Each row was made from one walk, in order. Every step used is in the known rows, and no mark comes twice. Write each row's walk.
(in the rows, 128 means zero)
Known rows:
gitiz > sobop > tevebov: [176 172 140 161 126 146 143 140  83 134 109 128 121 129  97 135  80 133
 217 124 144 160  55 154 143 171 119 115 132 131 143 143  80  88 163 110
 156 113 127 126 163]
zitel > tevebov > fegip: [167 158 129 135 158 102 150 112 120 114 127 110 124 130  97 139 105 117
 185  98 145 161  84 132 122 178 141 121 172 171 123 101 143 116 113 130
 143 116 122 147 169]
gudap > gini > niluk > zani: [165 152 165 143 147 127  91 152  86 117 147 155 104 105  84 120  94 113
 170 106 142 139  73 126 142 144 120  80 176 121 132 138 113 122 159 111
 119 135  76 163 167]
niluk > zani > mebo > pani > fegip > tevebov: [169 158 168 152 163 138  86 133 106 108 134 106 139  99 135 132 123  67
 201  83 140 164  77 103 146 161 157 107 133 115 161 138 107 131 213 131
 148 115 133 115 165]
zitel > tevebov > fegip > pani > gudap > gini: [160 154 153 137 154  90 115  73 129 131 125 120 118 124  81 150  76 138
 172 113 118 173  75 113 142 161 132 127 174 156 112 107 129 113 105 118
 115 126  99 156 156]
gitiz > zitel > tevebov > sobop: [173 167 116 106 138 129 143 143 138 125 115  85 135 157 100 107  86 132
 200  90 175 156  76 134 117 184 179 114 142 171 124 109 153  94 145 129
 156  97 126 184 175]
pani > mebo > zani: [196 157 146 115 147 109 169 130 120 111 101 145 164  99 104 122  89 123
 185 103 123 188  12 142 177 165 163 115 153 162 147 127 101 120 145 159
 135 136 137 141 164]
niluk > zani > mebo > pani: [154 166 154 150 160 129  91 143  83 101 131 107 129 124 118 146 124  87
 179  82 154 167  76 119 151 172 153 113 137 141 153 133 119 127 185 120
 146 122 130 113 153]
pani > gudap: [164 151 145 141 138 107 114 140 136 109 105 111 147 121 100 103  93 113
 185 105 128 180  39 142 173 152 141 124 156 156 123 117  87 135 123 131
 130 121  96 123 172]
fizas > niluk > zani > mebo > pani > gudap > gini: [157 168 170 170 155 134  67 120  99 135 123 107 151 102 107 155  96  73
 164  99 131 133  48 107 171 154 135 100 146 132 135 130 110 127 182 119
 113 126 125 128 173]
sobop > tevebov > fegip: [182 164 128 163 147 113 150 129 104 105 123 119 120 135  94 144  77 119
 183 119 126 135  73 165 143 150 142 122 185 126 143 136 111  95 141 135
 137 109 107 114 181]
niluk > zani > mebo > pani > fegip > tevebov > sobop: [178 154 147 148 173 137  89 132 112 108 134  97 141 111 133 119 114  83
 210  81 138 147  88 116 149 163 180  97 138 100 158 139 130 116 205 132
 154 101 127 126 176]
zani > mebo > pani > gudap > gini > niluk: [178 147 147 146 137 134  91 151 130 143 104 115 120  96 105 133  82 100
 188 114 142 148  53  86 171 137 117 125 170 138 149 122 110 118 131  93
 126 148 105 137 148]
tevebov > fegip > pani > gudap > gini > niluk > zani: [171 152 155 144 158  97  94  86 114 128 150 133 113 126  73 128  61 128
 170 112 112 144  80 134 146 141 121  97 198 115 121 135 116 129 122 119
  95 136  60 141 165]
fegip > tevebov > sobop: [206 164 116 132 161 117 147 130  99  90 134 126 136  92  96  93  87 119
 202  97 133 146  68 144 128 143 173  93 152 121 126 143 131  84 152 148
 155  94 105 150 200]
gini > niluk > fizas: [173 157 132 136 151 132 129 162 116 112  97 138 131 100  97 100 105  94
 174 109 132 145  70 145 122 147 126 108 139 147 113 145 112 137 146 129
 158 134  81 154 178]
tevebov > fegip > pani: [181 155 145 138 152  83 139  96 100 109 132 120 125 117  75 128  70 132
 169 105 113 178  70 164 109 160 134 142 161 141 118 146 135 108 125 134
 127 124  91 152 180]
fegip > pani > gudap > gini > niluk > zani: [151 156 181 137 143 110  75 111 116 122 136 140 118 114  77 118  72 124
 168 110 116 175  63 124 148 138 121 102 163 120 121 141  96 139 141 110
 101 140  66 149 162]
fegip > pani: [162 161 167 130 134  93 125 120  99 100 119 126 133 103  81 113  81 124
 165 101 121 208  55 158 110 159 136 151 125 145 117 156 121 118 140 124
 135 128 101 159 180]
mebo > pani > gudap > gini > niluk: [188 145 139 159 131 123  92 161 116 158  97 148 102 124  86 137  80 121
 186 105 143 146  60  99 185 119 134 117 183 125 141 124 114 121 123 126
 126 146  77 152 139]
pani > fegip > tevebov: [186 145 164 141 142 120 126 140 129 110 116 123 149  81 117  90 101  90
 202 103 118 180  52 136 123 149 147 122 137 121 136 143  95 123 178 143
 148 111 109 152 194]
mebo > pani > fegip > tevebov > zitel: [198 153 152 161 123 123  93 153 118 134  91 129 132  97 119 124 107  93
 211  80 145 159  72 120 148 137 157 146 150 127 154 134 111 108 202 171
 168 130 105 152 167]
zani > mebo > pani > gudap > gini > niluk > fizas: [177 151 139 153 149 139  86 145 130 140  86 119 125  98 109 141  97  91
 179 116 132 138  61  88 179 134 126 119 148 141 132 125 104 126 151 105
 140 143  97 135 146]
niluk > zani: [151 163 158 143 155 116 106 139  84  88 141 123 132 126 101 120 120 101
 173  85 144 172  70 152 146 169 154  95 146 139 132 133 107 134 173 137
 139 114 105 126 172]
pani > fegip > tevebov > sobop: [196 140 142 136 155 122 126 140 138 110 117 115 150  93 114  77  91 103
 214  99 117 162  61 149 127 151 169 115 143 106 134 144 121 107 169 144
 150  97 103 163 206]
fizas > niluk > gini: [164 178 156 152 130 123 103 161  91 128 110 128 153  86  90 121 101  45
 180 109 138 149  33 170 102 162 146 117 151 158 110 158 108 136 148 145
 135 118 115 174 193]
zitel > gitiz > sobop > tevebov > fegip > pani: [187 164 119 179 153 121 149 101  93 129 117 134 131 139  79 156  52 158
 211  96 114 184  84 146 142 161 113 128 126 124 146 134 103  96 163 121
 146  92 119 124 150]
zani > mebo > pani: [176 157 143 146 141 123 115 153 101 115 105 103 132 101 112 141 103  96
 185  94 148 173  59 119 145 162 140 148 135 154 149 134 128 108 157 114
 154 131 135 129 160]
pani > fegip > tevebov > zitel > gitiz: [190 147 152 158 141 118 102 142 146 100 102 125 165  80 121 100 100  96
 210  72 123 179  72 133 146 143 135 135 134 136 147 118  89 124 211 163
 160 102 103 150 186]
mebo > zani: [179 149 143 142 148  96 150 141 109 101  93 126 139 103 104 116 109 106
 197  95 124 172  17 163 163 168 153 135 149 165 130 144 110 120 135 162
 136 127 113 157 169]
zani > mebo > pani > niluk > gini > gudap: [180 154 148 139 111 118 113 160 131 116 106 121 149  94 122 131 110  63
 184 103 147 153  32 136 130 165 152 141 169 154 147 127 106  93 126 108
 155 124 136 137 159]
fizas > niluk: [172 167 156 147 140 120 130 142 101 119 109 116 156  90  91 116  89  84
 164 104 129 156  36 165 112 161 128 128 136 153 117 149 125 118 152 134
 132 121 120 163 206]
zani > mebo > pani > niluk: [187 148 151 141 146 122 131 152 115 109  98 104 153 102 126 126 104  98
 176  90 138 178  52 136 124 161 139 157 130 132 152 127 126  90 142 110
 161 133 134 130 167]
pani > mebo: [191 163 149 111 138 121 151 136 113 110 120 143 161 101  94 120  83 129
 169 109 139 195  43 134 152 160 154 110 147 151 143 119 103 116 153 128
 144 133 129 132 174]
gitiz > sobop > tevebov > fegip > pani: [183 172 137 162 139 124 151  96  82 142 124 125 113 135  82 146  53 150
 212 127 123 157  68 162 124 171 116 125 144 120 135 154 100  81 148 114
 141 116 117 132 163]
sobop > tevebov: [167 168 145 156 135 124 135 154 100  99 108 124 124 126 100 134  91 112
 182 117 135 161  59 158 144 149 145 128 153 132 144 143  95 104 160 128
 145 113 115 122 180]

Write each row's walk:
[164 159 145 137  93 103 106 160 119 111 127 146 131 100  89 117 108  66
 187 115 150 150  25 156 137 168 160 105 193 186 119 136  85 122 129 129
 137 109 109 162 169]	niluk > gini > gudap
[165 175 148 159 119 124 110 154 109  96 100 120 129 118 108 132  92 109
 188 105 146 143  67 166 153 149 132 138 166 147 145 131  86  96 179 143
 155 122 106 129 185]	sobop > tevebov > zitel
[183 178 137  91 137 114 165  87 140 140 132 106 144 147  88 144  59 145
 177 105 156 181  72 115 108 179 162 120 150 172 135 107 142 104 149 131
 139 123 141 165 160]	gitiz > zitel > tevebov > fegip > pani > mebo
[176 143 152 142 133 118  97 150 135 134 116 137 120 102  85 104  74 118
 182 122 128 148  45 120 171 130 114 105 184 137 124 121  91 127 113 105
 112 140  70 151 165]	pani > gudap > gini > niluk
[170 141 163 150 139 127 103 160 134 131  93  94 140 100 126 124 107  85
 195  97 136 185  53 122 145 167 140 166 128 141 156 136 120 125 172 111
 150 131 133 142 165]	zani > mebo > pani > fegip
[154 173 165 151 156 125 108 134  86 109 133 116 159 107  98 125 104  74
 162  91 133 149  55 162 122 168 141  95 135 142 123 144 120 133 176 139
 128 117 117 146 198]	fizas > niluk > zani
[191 150 141 152 101 109 116 173 114 131  98 154 135 123 105 130 114  79
 182  91 152 154  38 151 134 151 169 133 183 143 137 132 113  93 119 143
 158 123 113 153 153]	mebo > pani > niluk > gini > gudap
[175 158 130 160 138 107 104 154 120  88 100 127 153 110  99 125  97 118
 188  61 144 180  77 149 161 154 124 145 140 173 138 105 103 117 182 152
 161 111  98 147 168]	tevebov > zitel > gitiz
[170 168 158 156 163 106 137  97 101  91 136 122 138 149 101 142  81 119
 166 105 109 155  84 183 114 155 145 121 167  87 142 145 112  90 149 132
 133 113 102 111 182]	sobop > tevebov > fegip > pani > niluk > zani
[167 156 178 124 103  89 119 131 128 102 121 144 155  97  92 102  89  89
 167 107 118 188  26 178  92 164 147 143 159 142 115 148  99 100 112 122
 139 122 100 166 180]	fegip > pani > niluk > gini > gudap
[157 174 161 157 161 137  95 134  86 118 124  97 155 102 113 151 109  60
 168  86 143 143  60 135 130 172 142 112 129 140 141 143 130 128 189 125
 132 124 142 128 184]	fizas > niluk > zani > mebo > pani
[191 147 153 134 154  83 155  97 110 100 126 123 148 118  88 112  70 133
 160  98 103 183  65 181  93 159 131 154 155 116 122 141 137  88 110 131
 135 128  91 149 187]	tevebov > fegip > pani > niluk
[145 156 186 128 151 116  70 104 129 114 141 117 128  95  92 117  69 109
 170 116 115 173  58 113 144 149 112 109 153 125 126 139  92 138 144  88
 101 142  86 139 166]	fegip > pani > gudap > gini > niluk > zani > mebo
[183 146 148 138 146  91 112  93 128 136 132 134 114 109  68 121  47 135
 175 122 107 148  65 135 138 134 110 121 195 125 119 135 118 118 101 113
 100 142  60 160 170]	tevebov > fegip > pani > gudap > gini > niluk
[159 164 149 128 155  91 144  87 119 115 128 111 122 127  87 143  86 124
 175  99 131 184  87 135 102 177 140 135 157 164 117 120 150 116 112 125
 136 122 117 156 170]	zitel > tevebov > fegip > pani
[199 172 126 157 147 115 122 132 106  79 118 138 152  80 103 121  95 111
 202  65 140 166  79 122 144 136 137 113 140 155 141 112  96 104 196 169
 167 102 105 135 177]	fegip > tevebov > zitel > gitiz
[185 161 150 154 149 100 156 105 112  98 116 121 139 132  97 135  64 130
 167 116 104 164  69 184 109 147 135 147 166  98 139 147 119  77 127 128
 139 118 101 123 187]	sobop > tevebov > fegip > pani > niluk
[184 163 167 109 143  94 158 102 116 111 107 144 158  95  90 127  71 134
 173 105 108 216  21 147 150 163 159 136 135 153 135 148 112 118 144 150
 130 143 127 155 168]	fegip > pani > mebo > zani
[181 165 150 151 112  97 136 110 128 109 126 138 132 124  92 139  72  97
 176 127 114 140  50 183 109 153 147 128 203 119 134 146  97  81 114 125
 132 110 105 133 182]	sobop > tevebov > fegip > pani > niluk > gini > gudap
[205 173 124 160 139 131 126 122  92 103 119 142 146  84 102 124  84 126
 229  71 147 162  76 120 142 150 121 105 126 154 141 116  84  93 203 155
 178 101 116 138 168]	fegip > tevebov > zitel > gitiz > sobop
[200 170 120 162 157 129 167  93 102 136 120 146 147 136  79 163  38 171
 204 101 116 194  77 131 156 159 123 114 127 122 157 124  95  99 171 122
 146 100 136 113 147]	zitel > gitiz > sobop > tevebov > fegip > pani > mebo
[210 144 132 155 147 124 117 155 119 136  97 125 130 116 111 110  99 107
 215  86 131 158  76 126 150 139 181 128 148  99 149 147 141  99 174 157
 160 107 108 160 174]	mebo > pani > fegip > tevebov > sobop
[181 163 120 182 145 141 143 144  94 123 102 136 136 133  94 143  78 144
 216  92 134 182  69 138 160 161 117 117 114 135 153 123  84 104 177 118
 160  90 127 120 147]	zitel > gitiz > sobop > tevebov
[172 146 157 151 133 108  97 132 120 121 111 133 129 106  87 119  86 126
 174 114 122 166  37 125 188 139 135 116 164 144 121 114  87 116 132 123
 117 124  84 144 160]	pani > gudap > gini
[193 164 146 156 141 123 164  97  94 134 116 126 132 133  95 133  56 148
 204 123 116 161  63 177 110 170 113 132 139  97 141 147 102  63 135 109
 151 119 116 129 171]	gitiz > sobop > tevebov > fegip > pani > niluk
[165 160 153 123 125  85 138  94 145 116 131 129 138 119  95 135  96  95
 178 107 130 162  61 150  89 180 151 128 191 167 114 113 129 102  85 121
 138 116 120 163 170]	zitel > tevebov > fegip > pani > niluk > gini > gudap
[174 152 146 161 142 130  70 152 100 149 115 148 102 137  92 143  95 113
 182  94 147 140  74  96 194 127 142  91 186 115 144 121 110 131 148 129
 121 143  76 138 134]	mebo > pani > gudap > gini > niluk > zani
[185 154 121 166 148 129 141 142  93 123 109 135 143 121  89 124  85 142
 212  78 137 197  63 135 151 170 115 120 106 153 139 117 100 116 165 121
 159  96 121 142 148]	zitel > gitiz > sobop
[183 161 127 167 130 127 114 143 103 118 100 132 147 111  96 128  87 139
 215  65 152 176  72 146 161 171 107 135 122 170 140 107  88 106 188 139
 170 110 108 150 156]	tevebov > zitel > gitiz > sobop
[192 149 143 166 146 131  90 146 141 114  92 106 157  81 135 136 102  84
 216  68 137 176  77  98 155 147 137 155 126 141 168 116 105 116 216 141
 168 113 131 131 162]	zani > mebo > pani > fegip > tevebov > zitel > gitiz
[144 164 166 135 163 125 101 132  96  80 148  96 145 106 117 123 118  83
 174  93 142 172  65 139 136 183 142 103 132 151 140 130 101 133 181 109
 137 117 127 115 176]	niluk > zani > mebo
[179 137 156 162 129 119 103 172 121 147  83 125 127 127 110 123 110 104
 193  87 136 184  63 135 150 151 156 159 144 127 151 139 126 128 165 146
 152 129 108 159 160]	mebo > pani > fegip
[198 145 138 143 155 133 115 143 134 122 105  94 143  89 128 112  96  89
 216  95 131 156  69 116 140 154 168 136 134 113 154 142 136 100 176 123
 159 110 130 145 182]	zani > mebo > pani > fegip > tevebov > sobop
[188 150 131 167 140 127  88 154 112 156  77 152 109 120  89 143  97 115
 175 105 131 136  68  97 190 119 141 112 164 129 125 128 112 124 145 139
 141 143  71 147 137]	mebo > pani > gudap > gini > niluk > fizas
[171 155 161 149 150 139  80 153  87 127 138 141  99 102  99 143  97 102
 175 102 151 134  79  97 149 146 122  93 169 122 152 137 126 115 166  98
 128 142  96 151 151]	gudap > gini > niluk > zani > mebo > pani
[162 153 173 129 164 122 123 137 114  71 135 100 173 106 132 101 120  87
 167  87 130 177  55 161 114 177 136 118 128 121 144 120 103 105 157 105
 150 119 125 115 187]	pani > niluk > zani > mebo
[169 173 136 106 136 105 150  98 133 135 127  92 128 151  87 135  71 133
 185  97 156 174  78 130  96 179 153 133 150 174 124 117 149 102 141 134
 138 115 122 175 163]	gitiz > zitel > tevebov > fegip > pani
[155 151 165 138 153 133  75 134 133 118 138 117 132 100 105 112  84  98
 180 118 133 141  55 109 173 145 113  86 177 135 136 116  82 138 140  90
 107 137  88 127 162]	pani > gudap > gini > niluk > zani > mebo
[188 151 158 147 145 132 110 143 127 122 105 104 144  79 131 123 104  77
 206  99 131 175  57 103 136 152 149 141 128 127 159 140 115 115 186 124
 156 122 137 137 170]	zani > mebo > pani > fegip > tevebov
[196 158 128 176 156 123 162 104 105 122 109 135 151 142  91 145  54 159
 204  92 107 188  78 161 127 160 108 138 122 101 148 126 104  79 150 116
 155  95 117 120 157]	zitel > gitiz > sobop > tevebov > fegip > pani > niluk
[181 150 148 145 144 128 111 152 100 123 106 163 112  85  84 120  96 112
 159 118 127 134  68 126 140 135 119 100 150 137 111 144 113 114 155 118
 141 134  69 176 169]	gudap > gini > niluk > fizas
